Each row was made from one small tree. The marks that hang from a mark follow it in brackets, in the order of their numbers. Every link used is in the known rows. Write each row's tree.
Known rows
J_980[J_198[J_348 J_705]]: [-0.24  2.51 -0.26 -1.86 -0.52  1.43  0.09  0.29  1.45 -2.55  2.15 -1.72
 -1.86 -1.30 -0.81 -1.08 -0.47 -2.12  0.73 -0.74 -1.13  2.05 -0.16]
J_198[J_348 J_705[J_409] J_980]: [-1.11  1.74 -1.92 -1.41 -0.88 -0.87 -1.06  2.19 -0.22 -0.87  2.76 -1.50
 -2.44 -0.57  0.08 -1.50  2.31 -0.36 -1.92 -1.02 -0.48  1.51 -3.42]
J_198[J_221 J_255 J_289 J_348 J_705]: [-3.30  4.49 -1.54 -0.99  0.64  3.28  1.84  1.42 -1.72 -2.50  1.09  1.23
 -2.84  0.75  0.43 -1.22  1.89  0.51 -1.72  0.11  1.58  0.61 -2.15]
J_409[J_705]: [-0.13 -0.34 -1.56 -0.91  0.78 -0.43 -0.07  0.28 -0.66  0.46  0.34  0.55
 -0.59  0.61  0.91 -0.83  0.70 -0.31  0.95  2.22 -0.14 -0.57 -0.14]
J_221[J_198]: [ 0.68 -0.46 -0.40  0.97 -0.36 -0.63 -0.03  1.29  0.61 -1.18  0.58  0.88
 -0.36  0.43  0.65 -0.15 -0.33  0.10  0.32 -0.25  0.95  0.38  1.58]
J_705[J_198[J_221 J_289 J_348]]: [-2.70  4.01 -0.80 -1.25  0.71  1.84  0.61  1.13 -3.23  0.82 -3.05 -0.77
 -0.68  1.48 -0.40 -1.95  1.30  0.95  0.98 -0.23  1.97  0.69 -1.73]
J_348[J_198[J_289]]: [-3.29  0.17 -1.40  0.16 -0.37  0.68 -0.25  1.05 -1.41  1.77 -1.86  0.19
 -1.26  0.97 -0.57  0.99  0.83 -0.09 -0.19 -1.61  1.60  1.03 -2.70]
J_262[J_409[J_705[J_198[J_980]]]]: [-0.54 -0.59 -1.88 -0.81  0.72 -1.35 -1.97  0.53 -1.09  2.06  0.56  0.44
 -0.63  0.91  0.73 -0.56  0.97 -0.21  1.32  5.26  0.49 -1.33 -2.34]
J_557[J_198]: [-0.40  1.61 -0.36 -0.96 -0.32  0.57 -1.85  1.51  0.45  0.43  0.38  0.52
 -0.43 -0.82  0.03 -0.22 -0.08 -0.23  0.44  1.74  0.89  1.83  0.88]
J_409[J_262 J_705[J_198]]: [-1.17 -0.86 -2.76 -1.72  1.42  0.53 -0.16  0.57  0.07  0.79 -1.76  0.49
  0.66  2.43  0.95 -2.62  1.78 -2.10  1.78  4.21 -0.31 -0.79 -0.14]
J_409[J_262 J_705[J_198[J_221]]]: [-1.21  1.00 -2.12 -1.70  1.61  0.91  0.93  0.24 -1.90  1.27 -1.76  1.16
  1.62  3.05  1.06 -2.31  2.33 -1.71  2.01  4.45  1.12 -1.73 -0.16]
J_980[J_198[J_221 J_705]]: [-0.31  3.27  1.35 -0.60 -0.52  0.48  1.33 -0.53 -0.58 -1.63  2.71 -0.45
  0.67 -0.42 -0.04  1.46 -0.63 -1.71  1.77  0.00  1.36 -0.67  0.11]
J_198[J_221 J_255 J_289 J_348]: [-3.78  3.10 -0.84 -0.68  1.43  2.98  0.79  1.34 -2.88 -1.09 -0.47  0.12
 -2.64  1.92 -0.04 -1.39  1.41  1.30 -0.67  0.49  1.64  0.46 -1.69]
J_409[J_262 J_705]: [-0.86 -1.38 -2.92 -1.09  1.25  0.62  0.15  0.82  0.64  0.53 -0.38  0.69
 -0.87  1.91  0.80 -1.89  1.13 -1.81  0.95  3.09 -0.85 -0.35 -0.02]
J_198[J_221 J_289 J_980]: [-2.59  1.54 -0.56  1.09 -0.21  0.16 -0.74  1.01 -2.76  1.47 -0.32 -0.78
 -1.54  0.89 -0.32  1.88  0.85  1.88  1.05 -0.35  1.97 -1.52 -3.18]
J_198[J_221 J_255 J_348 J_980]: [-1.92  2.13 -0.55 -0.77  1.14  2.01 -1.12  0.02 -2.15 -1.27  1.30 -0.66
 -2.01  1.25 -0.12 -0.79  1.91  0.72 -1.34  1.65 -0.22 -0.40 -2.34]
J_348[J_198[J_221]]: [-1.19  1.65 -0.05 -0.47  0.08  0.54  0.61 -0.32 -2.62  1.69 -0.61  0.92
  1.23  1.37 -0.08  0.96  1.37 -1.01 -0.51 -0.80  1.79  0.08 -1.46]
J_705[J_198]: [-0.27  0.48  0.25 -0.40  0.14  0.07 -0.30 -0.40 -0.63  0.35 -1.49 -0.16
  1.37  0.48  0.02 -0.76  0.44 -0.41  0.71  1.25  0.53 -0.42 -0.06]
J_262[J_409[J_705]]: [ 0.13 -0.38 -1.58 -1.01  0.74 -0.80  0.11  0.92 -0.36  1.19  1.22  1.86
 -1.00  0.78  0.89 -0.69  0.21 -0.19  0.62  3.72  0.58 -0.18 -0.45]
J_198[J_255 J_705[J_409]]: [-1.82  0.97 -0.28 -0.68 -0.02 -0.35  0.73  1.37 -0.49 -2.33  3.63  1.01
 -0.54  0.54  1.35 -0.62  2.03 -0.71 -2.16  1.40  1.69 -0.29 -1.09]
J_348[J_198[J_255]]: [-2.36 -0.55 -0.46 -0.45  0.47  1.33 -0.49 -0.29 -1.01 -0.18  0.51  1.10
 -0.34  1.39  0.02  0.34  1.48 -1.29 -1.88  1.37  0.55  0.17 -1.43]
J_221[J_198[J_289 J_348 J_980]]: [-2.02  0.35 -2.51  0.77 -0.44  0.37 -1.87  2.98  0.04 -0.63 -0.22 -1.20
 -4.33  0.58 -0.40 -0.71  0.43  1.76  0.32 -1.57  0.45  1.78 -2.04]
J_705[J_198[J_221 J_255 J_289 J_348]]: [-4.01  3.64 -0.55 -1.23  1.53  3.03  0.50  0.81 -3.64 -0.66 -1.91 -0.15
 -1.26  2.23  0.17 -2.18  1.95  0.96 -0.08  1.75  2.10 -0.04 -1.82]
J_705[J_198[J_289] J_409[J_262]]: [-4.24 -0.19 -1.79 -0.77  0.44 -0.11 -0.37  2.90 -1.36  1.65 -2.18 -0.95
  0.05  2.78  0.36 -2.00  2.01 -0.42  1.16  1.16  2.61  0.00 -1.96]
J_980[J_198[J_221 J_348 J_705]]: [-0.38  4.50  0.30 -1.96 -0.43  1.63  1.06  0.16 -0.36 -2.01  2.17 -1.31
 -0.86 -0.63 -0.65 -0.71  0.06 -1.80  1.02 -0.64  0.23  1.19 -0.36]
J_262[J_409[J_705[J_198[J_255 J_289]]]]: [-3.64  0.11 -1.83 -0.82  1.64  0.84 -0.17  1.47 -2.10  0.61 -0.20  1.90
 -1.81  2.26  1.18 -1.26  1.08  0.67  0.85  6.34  2.50 -1.24 -1.77]

Write each row's tree
[-4.25  1.68 -0.04  0.58  0.79  1.25 -0.90  0.21 -3.71  0.24 -0.61 -0.42
 -0.84  2.14  0.18  0.74  1.74  1.44  0.85  2.99  2.77 -2.49 -3.18]
J_705[J_198[J_221 J_255 J_289 J_980]]
[-3.31 -0.46 -3.49 -1.15  1.15  1.25 -0.04  1.69 -0.75  1.35 -2.91  0.31
 -0.90  2.68  0.72 -2.34  1.67 -0.99  2.32  3.61  0.98 -0.75 -1.52]
J_409[J_262 J_705[J_198[J_289]]]
[-2.46  1.41  0.16 -0.70  0.80  1.62  0.49 -0.56 -2.96  0.07  0.62  1.65
  0.66  2.17  0.29  0.81  1.84 -0.91 -1.45  1.27  2.00 -0.76 -1.38]
J_348[J_198[J_221 J_255]]
[-3.05  3.23 -1.25 -0.54  0.35  1.20 -1.10  1.13 -3.23  1.34 -2.33 -1.77
 -1.68  1.15 -0.73 -1.01  1.75  1.29  0.93  0.11  1.30  0.03 -3.65]
J_705[J_198[J_221 J_289 J_348 J_980]]
[-3.66  1.93 -2.51 -0.34  0.11  2.33 -0.86  1.69  0.02 -2.35  1.76 -0.51
 -4.88 -0.18 -0.12 -0.72  1.79  0.65 -2.08  0.46 -0.49  0.59 -4.17]
J_198[J_255 J_289 J_348 J_705 J_980]
[-2.20  3.30 -1.68 -0.43 -1.00  1.32 -0.62  2.93  0.88 -0.61  0.68  1.19
 -2.43 -1.51  0.05  0.17  0.22  0.07  0.05  0.63  1.80  1.96 -0.83]
J_557[J_198[J_289 J_705]]
[-0.38  1.64 -1.82 -0.50  0.13  1.97  0.70  1.71  1.50 -4.72  2.64  1.88
 -2.66  0.02  0.79 -2.09  1.05 -0.65 -2.23  0.59 -0.10  1.92  0.68]
J_221[J_198[J_255 J_348 J_705]]
[-4.89  0.25 -2.48 -0.45  0.36  1.23  1.01  3.24  0.14 -1.84  1.83  0.94
 -2.08  2.29  1.25 -1.30  2.43 -1.00 -1.31  1.42  2.20 -0.24 -2.33]
J_198[J_255 J_289 J_705[J_409[J_262]]]
[ 0.05  0.95 -0.83  0.19 -1.23 -2.11  0.55  2.83  0.43 -2.00  3.06  1.33
 -0.19  0.11  1.56 -0.52  1.09 -0.52 -0.77 -0.93  2.44  0.87  0.48]
J_221[J_198[J_705[J_409]]]
[-2.22  0.45 -1.99 -0.82  0.98 -0.29 -0.30  1.84 -1.81  2.20 -1.38  1.05
 -1.21  1.43  0.69 -1.17  0.62  0.57  1.82  4.29  2.26 -0.56 -1.88]
J_262[J_409[J_705[J_198[J_289]]]]
[-4.59  0.61 -1.32  0.47 -0.42 -0.41 -0.80  2.43 -1.43 -1.34  3.37 -0.30
 -3.14  0.64  0.76  0.81  2.37  0.92 -1.35  0.81  2.22 -1.02 -4.39]
J_198[J_255 J_289 J_705[J_409] J_980]
[-2.81  0.20 -2.00  1.89 -0.60  0.69 -0.78  2.34  0.55 -3.16  2.93  1.35
 -3.78  0.41  0.96  1.13  1.06  0.98 -0.78  0.97  1.74 -0.76 -2.14]
J_221[J_198[J_255 J_289 J_705 J_980]]
[-2.21  2.51 -0.35 -1.14  1.14  2.00 -1.27 -0.41 -2.93 -0.71 -0.10 -0.90
 -0.74  1.81 -0.08 -1.56  2.35  0.26 -0.58  2.82  0.37 -0.83 -2.43]
J_705[J_198[J_221 J_255 J_348 J_980]]
[-2.34  3.41 -1.06 -0.91  0.63  1.85  0.88  1.51 -2.59  0.45 -1.61 -0.52
 -2.00  1.12 -0.34 -1.17  0.95  1.28  0.32 -1.47  1.35  1.11 -1.65]
J_198[J_221 J_289 J_348]
[-1.18 -0.48 -1.60  0.27  0.44  1.15 -1.86  1.51  0.45 -2.76  2.03 -0.19
 -3.45  1.00  0.26 -1.21  1.00  0.60 -1.27  1.17 -0.55  0.94 -0.72]
J_221[J_198[J_255 J_348 J_980]]
[-1.85 -0.15 -0.99 -1.46  1.64  0.73 -0.36 -0.23 -1.67 -0.65 -0.03  0.99
  0.29  1.77  1.47 -1.76  1.73 -0.66  0.90  5.61  0.59 -1.57 -0.30]
J_409[J_705[J_198[J_255]]]
[-1.83 -0.91 -1.56 -0.82  1.46 -0.27 -2.00  0.17 -1.32  0.52  1.70  1.14
 -1.14  1.69  1.04 -0.64  1.55 -0.03  0.31  7.32  0.77 -2.06 -2.38]
J_262[J_409[J_705[J_198[J_255 J_980]]]]
[-3.23 -1.02 -0.95 -1.40  1.23  0.49 -0.39  1.46 -1.03 -0.50  0.02  0.02
  1.01  3.39  0.86 -2.36  2.53 -1.52 -0.41  3.94  1.55 -0.68 -0.48]
J_705[J_198[J_255] J_409[J_262]]
[-1.52  2.85 -0.13 -1.41  1.26  2.46  0.77 -0.02 -2.08 -1.64  0.77  0.45
 -1.04  1.70  0.23 -1.64  1.43  0.35 -1.34  1.31  0.38  0.44 -0.43]
J_198[J_221 J_255 J_348]
[-1.31  0.25 -1.95 -0.97 -0.33 -0.43  0.96  2.26  1.20 -0.95  1.92  0.58
 -0.06  1.01  0.80 -1.59  1.97 -2.12 -1.08  0.28  0.66  0.43 -1.06]
J_198[J_705[J_409[J_262]]]
[-3.46  1.51 -2.87 -1.17  1.56  1.43  0.83  1.45 -2.65  1.78 -2.89  0.84
  0.07  3.46  1.06 -1.92  2.17 -0.65  2.78  3.72  2.34 -1.57 -1.41]
J_409[J_262 J_705[J_198[J_221 J_289]]]
[-0.44  3.61 -0.17 -1.80  0.68  1.38  0.50 -0.15 -2.38  0.20 -1.91 -0.42
  0.91  1.01 -0.17 -2.35  1.41 -0.16  0.33  0.57  0.75  0.67 -0.42]
J_705[J_198[J_221 J_348]]
[-1.79  4.18  0.63 -1.95  0.56  2.78  0.99 -0.23 -0.91 -3.69  3.36 -0.48
 -1.40  0.22 -0.16 -0.76  0.58 -1.79  0.06  1.30  0.38  0.45 -0.12]
J_980[J_198[J_221 J_255 J_348 J_705]]
[-2.43  0.14 -1.54  0.03 -0.34  1.00 -1.20 -0.29 -0.05 -1.18  2.69  1.03
 -1.68  0.37  0.21  1.44  2.04 -1.64 -2.81  1.07 -0.21 -0.44 -3.92]
J_348[J_198[J_255 J_705 J_980]]
[-2.11  4.89 -1.66 -0.92 -0.11  2.03  1.97  1.70 -1.51 -0.99 -0.10  0.53
 -2.40  0.00 -0.09 -1.15  1.28  0.45 -0.80 -1.83  1.16  1.24 -2.28]
J_198[J_221 J_289 J_348 J_705]
[-1.63 -0.19 -1.04  0.83 -0.78 -1.45 -1.13  2.45  0.07 -3.12  5.11  1.00
 -2.00  0.81  1.67  0.31  2.05 -0.13 -1.67  1.53  1.99 -0.55 -1.39]
J_221[J_198[J_255 J_705[J_409] J_980]]
[-3.76  4.91 -0.72 -0.46  0.11  2.61  0.36  2.34 -1.63 -1.63  1.84  2.53
 -1.94 -0.05  0.81  0.43  1.14  0.35 -0.52  2.72  3.54  0.55 -0.97]
J_557[J_198[J_221 J_255 J_289 J_705]]
[-0.70  2.49 -0.85 -0.78  0.29  0.90 -0.84  0.12 -1.82  0.45  0.25 -1.27
 -1.45  0.53 -0.51 -0.58  1.24  0.60 -0.44 -0.49 -0.43  0.24 -2.25]
J_198[J_221 J_348 J_980]
[-3.67 -1.71 -1.30 -0.71  1.01  0.03 -2.23  1.51 -0.87  0.03  0.86 -1.16
  0.03  3.08  0.66 -1.42  2.97 -1.28 -0.43  4.33  1.07 -1.48 -2.39]
J_705[J_198[J_255 J_980] J_409[J_262]]
[-4.18 -0.14  0.84  0.10  0.43  1.54 -0.58  0.50 -0.95 -1.56  1.16 -1.78
 -2.22  0.93 -0.48  1.04 -0.66  0.01  2.16  1.73  1.68 -0.50 -0.66]
J_980[J_198[J_255 J_289]]
[-3.38  0.80 -4.57 -2.40  1.69  2.16 -0.28  2.22 -0.64  0.87 -3.41 -0.51
 -2.39  2.69  0.18 -4.44  2.17 -1.17  1.65  2.88 -0.28  1.16 -1.90]
J_409[J_262 J_705[J_198[J_289 J_348]]]
[-2.51  2.12 -0.01 -0.23 -0.11 -0.75 -0.01  1.09 -2.53 -1.49  4.41  0.68
 -0.65  1.08  1.31  0.75  2.87  0.09 -1.70  1.80  2.44 -1.87 -3.01]
J_198[J_221 J_255 J_705[J_409] J_980]
[-1.70 -0.36 -2.51 -0.34 -0.73 -0.87 -0.72  2.20  1.18 -0.34  2.72 -0.38
 -1.23  0.75  0.67 -0.52  2.23 -1.63 -1.08  0.52  0.08 -0.27 -2.93]
J_198[J_705[J_409[J_262]] J_980]
[-0.21  1.37 -2.38 -2.54  1.31  0.24 -0.59  1.18 -0.91  1.08 -0.68  0.74
 -1.08  1.11  0.38 -3.31  1.18 -0.65  0.55  4.12 -0.24  1.29 -0.84]
J_262[J_409[J_705[J_198[J_348]]]]
[-2.77  2.82 -1.56 -0.16  0.30  1.25 -0.79  1.37 -2.60  0.90 -0.89 -1.58
 -3.02  0.93 -0.71 -0.23  1.34  1.74  0.20 -1.21  0.83  0.34 -3.72]
J_198[J_221 J_289 J_348 J_980]
[-1.38  2.20 -1.26 -0.99 -0.17 -0.10  1.94  2.04 -0.70 -0.49  1.94  1.17
  0.83  1.72  1.14 -1.15  2.38 -1.93 -0.78  0.31  2.12 -0.33 -1.01]
J_198[J_221 J_705[J_409[J_262]]]
[-2.24  2.66  1.18 -1.89  1.21  2.51 -0.04 -0.32 -1.99 -2.21  1.66 -1.57
 -1.19  1.28 -0.54 -0.77  0.19 -0.83  1.01  1.66  0.57  0.36  0.16]
J_980[J_198[J_221 J_255 J_348]]
[-3.07  1.87 -1.75 -0.44  0.66 -0.24 -0.96  0.82 -4.22  2.24 -1.44 -0.41
 -0.78  1.86  0.73  0.18  1.97  1.14  2.78  3.00  2.41 -2.47 -3.30]
J_409[J_705[J_198[J_221 J_289 J_980]]]
[-1.80  0.86 -1.09 -1.74 -0.17 -1.13 -2.44  1.64 -1.84  0.97 -0.06 -2.66
 -0.67  0.94 -0.18 -2.25  2.48  0.12 -0.19  0.55  0.25  1.02 -2.93]
J_705[J_198[J_348 J_980] J_409]
